Each row comes from the steps of one walk. Every step used is in the known rows, and no mark comes twice. Write the walk behind each row, first mark first.
Known rows
tosas, bulut, gugi, sasi, movevi: [ -6  10  12   5  11  -1  25   0 -18 -44 -10  -7   5 -37  10 -11   8  -8
  27   7  49  23  -8  29 -32 -38  20 -19]
faru, molam, dega: [ 23  -5 -15  -5   3  12 -43   0 -13  85 -11 -37  10   8 -34  39  -9  -8
  16  60 -46   7 -14 -38  23  14  53  -4]
sasi, gugi, bulut, tosas: [  9  -4   6  -2  -3 -12  21  48  -3 -19   1  17   7  38  24   9   2  -4
  20  12   7  11  35  12 -11   2   5   9]
bulut, gugi, faru, molam: [ 31   4 -22  12   5  15  15 -10   4  14   2  11  16 -71 -40   7 -10   0
  29  18   1  30 -29  -6  23   0  25 -15]
sasi, movevi, bulut, gugi, faru, molam: [ 17  10 -23   3  16  30  13  -3  11 -58 -10 -38   3  -7 -23  -6 -19   2
  20   7 -16 -30 -28 -12  12  23  -6  11]
tosas, bulut: [ 14  -1  23  13   2 -29 -16  -6 -21  20   1   2  10  15   4  23  14  -9
  10  -9  38  40  23  12 -33 -11  32 -17]
zugiz, movevi, sasi, gugi, faru: [  0   8  -9   8  22  -3  -5  -9  26 -74 -19 -25 -18  23  -8 -11 -20  23
  12 -18 -12 -81  -3  46  26  26  25   7]
vadal, sasi: [ -6  -6   1   1 -11 -10 -11  10 -10  40  18  12  -1   6  -9  12   4  -2
 -21   6  -8  12  -5 -16  -5  23   5   4]
bulut, gugi, sasi, movevi, dega: [ -7  10 -10   6  18   9  16   2  -6 -57 -27 -19  -5 -30  -9 -16  -7  11
  25  -8   1 -30 -12  36  12 -26   8  -6]
vadal, nebe: [  5  -7  10   3 -17 -11 -24  -9  -1  44  13  -5   2  15  17  17  12  -8
 -25 -14  -3  20  15 -23   3   7 -18  -2]
faru, gugi, bulut: [ 12 -11 -13 -14   0  16 -14  36  -3  78 -22   1  22  -7 -19 -17  -8   5
  28  26   6  28  20 -12   7  -8  22  -5]
zugiz, movevi, dega: [ 11   3   2   6  18 -21 -28 -11   0 -24 -44 -29  -5  48 -14  13 -10  24
  13 -24 -12 -69  16  23  23   5  25  -1]
bulut, gugi, faru: [ 23   5  -7  16   8  -2  17 -11  -2 -12   5  19   8 -69 -27  -5  -1   4
  23 -17   9  24 -18  10  11  -1  30 -19]
gugi, faru, molam: [ 35   0 -25   1   2  19 -18   3   9  51   3 -18  15   5 -33  14 -18  -3
  18  22 -10  27 -10  -4  26  32  16   1]
nebe, vadal, sasi, gugi, bulut: [-23  -5   0 -15 -14  10   8  22  15  19  32  32  -9  34  19  -8   4  -9
 -47  12 -10   2  -2 -30  -9  28 -47  19]
zugiz, movevi, sasi, vadal, nebe: [-19   4  11 -11  -7  -8 -23 -66  21 -22 -24 -22 -23  27  36 -16   3  14
 -22 -26 -18 -69  20  11  21 -22 -32   3]
tosas, bulut, gugi: [ 12   4  25  23   3 -29  15 -18 -23 -17   2  30  12 -50  -4  16  19  -7
  21 -11  47  46   4   9 -33 -37  39 -31]
zugiz, movevi: [ 11   0   3  -5   9 -18 -20   5  -5  14 -27 -27  -3  15 -11   6  -4  12
  13   5  -8 -37   2   3   8   9  36  -7]
bulut, gugi: [ 13   0   7  14   1 -19  11  -5 -15   1   2  21   4 -74 -20   8   8   4
  17  -6   3  22 -12  -3  -1 -21  37 -23]
nebe, vadal, sasi, movevi, bulut, gugi, faru, molam: [ -9   2 -20 -15  -4  43  13 -22  24 -23  24   1  -2   3  -7  -9  -9 -11
 -39  19 -15 -13 -40 -54   3  29 -63  22]
zugiz, gugi: [ 19   3 -12  18   6  -9  -4  -4  -8  45  -8 -17  12 -16 -17   1  -9  11
  18  -8  -7   4  -6  -3  13 -11  17  -8]
nebe, vadal, sasi: [-14 -10   6 -14 -18  -4 -19  -9   2  54  29  22  -4  14   6  11  11 -11
 -54   3  -7  22  -6 -41 -11  15 -35   7]
gugi, bulut: [ 11  -4   0 -15   2  -4 -13  36 -14  44 -13   2   4  10   3 -12  -1   0
  21  -1   3  22  32  -1  -1  10  32  -6]
movevi, sasi, gugi, bulut, tosas: [ -6  -3   9  -5   5 -15   6  17   5 -54 -10  13  -4  24  27  -3  -1   6
  17 -14   6 -17  48  40  -4  -2  19   6]
movevi, bulut, tosas: [ 14 -12  25  -9  -3 -27 -11   6 -17 -15 -16  -2   8  43  23  22  13  -5
  12 -31   6  12  48 -13 -12  -5  10   3]

Which walk is each row?
[ -9   2   9  -2  -6 -15 -24 -59   7  -5  -9  -4 -18   5  17  -6   2  12
  -9 -29 -22 -27  24  25  10 -22  -9  -1] : movevi, sasi, vadal
[ 22   7  13  23   9 -14  20 -21 -12 -27   6  28  14 -46 -10   5  12  -7
  27 -20  52  49  -3  20 -21 -19  32 -27] : tosas, bulut, gugi, faru
[-19 -10   9 -19 -20   2  17  23  10  10  30  45   2  44  37   4  13 -16
 -41  17   6  19  17 -29 -19  10 -53  20] : nebe, vadal, sasi, gugi, bulut, tosas
[-12  -2  -2  18 -10  -6   9  23   6  -5  34  14  -8  21  -6  18  -2   0
 -26  13 -18 -13 -19  -1  -6  33 -12  18] : vadal, sasi, gugi
[-16  -2  -7   0  -6   6  18  47   5   2  23  20  -5  29   6  -5  -6  -1
 -13  14 -11  -8  -1   0  -6  31 -10  19] : vadal, sasi, gugi, bulut
[-11   2 -10   1  -4   5  -9  10  -4   2  21 -22  -7  28  -9   7  -4  -1
 -26  25 -17 -24 -22  -9 -12  34 -14  19] : vadal, sasi, movevi
[ -3   2 -15  17  -4   9  15  20  17 -16  37  16  -5  23 -11   7 -10  -1
 -20   3 -14 -11 -26   9   7  50 -17  21] : vadal, sasi, gugi, faru
[-21  -2   6 -17 -23  13  -6 -26   8  42  -4 -12 -11  21  49 -20   9  -9
 -19  -9  -8  10  16  -3  15 -32 -61   6] : gugi, sasi, vadal, nebe
[ -2   1   3  -2   5  -1  20  12 -15   3 -14  12   1 -78  -6 -16   4   2
  28  -2  11  28  -9  17   6 -35  34 -23] : bulut, gugi, sasi
[ -9   7  23   5  -5  -8  29 -32 -14 -14  -9  25   1 -44  27 -14  18  -9
  21  -9  43  38   6  24 -23 -68  -4 -24] : tosas, bulut, gugi, sasi, vadal
[-19  -2  -3 -15 -11  11 -16 -11   7  20  30  -9 -10  34   6   3   5  -9
 -59  20 -15 -11 -21 -35 -17  27 -54  20] : nebe, vadal, sasi, movevi
[-11  -2  -8   1 -11  15   5  -1  26   2  45  25  -8  27   2   4  -1  -9
 -54   0 -11   1 -25 -19   1  40 -56  22] : nebe, vadal, sasi, gugi, faru
[ -6  12   8  15  18  -5  18 -13 -14 -75 -25 -12   4 -10   6  -5   3  -1
  28 -15  45  -5   5  45 -20 -42  11 -14] : tosas, bulut, gugi, sasi, movevi, dega
[  1 -11 -13 -14   1  20 -15  30  -2  74 -24 -13  16 -22 -17 -13  -8   3
  24  28   6  25   1   2  14 -22  17  -6] : faru, gugi, sasi
[-24   0   5 -12  -5  12   9 -19   7 -35  22  10 -13   0   9  -9   7  -6
 -49  -6 -11 -23 -25 -48 -17  10 -53  14] : nebe, vadal, sasi, movevi, bulut, gugi
[ -7   1   2  17   9 -19 -12  -3  10 -49   3  -7 -17   6  -3   9  -8  14
   0 -21 -19 -37   9  39   6  14  20   4] : movevi, sasi, gugi
[ -9  -5 -17 -19  10  36 -11  32   5  10 -34 -49   6  21  -7 -26 -17   5
  20  20  -5 -23  -3  -2   8  -4 -10  13] : faru, gugi, sasi, movevi, bulut
[-14   1  14  -9   0   5  24 -18  -2 -34 -23   4 -13 -29  24 -29   5   3
  16 -35  -8  -8   8  -4  10 -42 -18  -5] : movevi, bulut, gugi, sasi, vadal
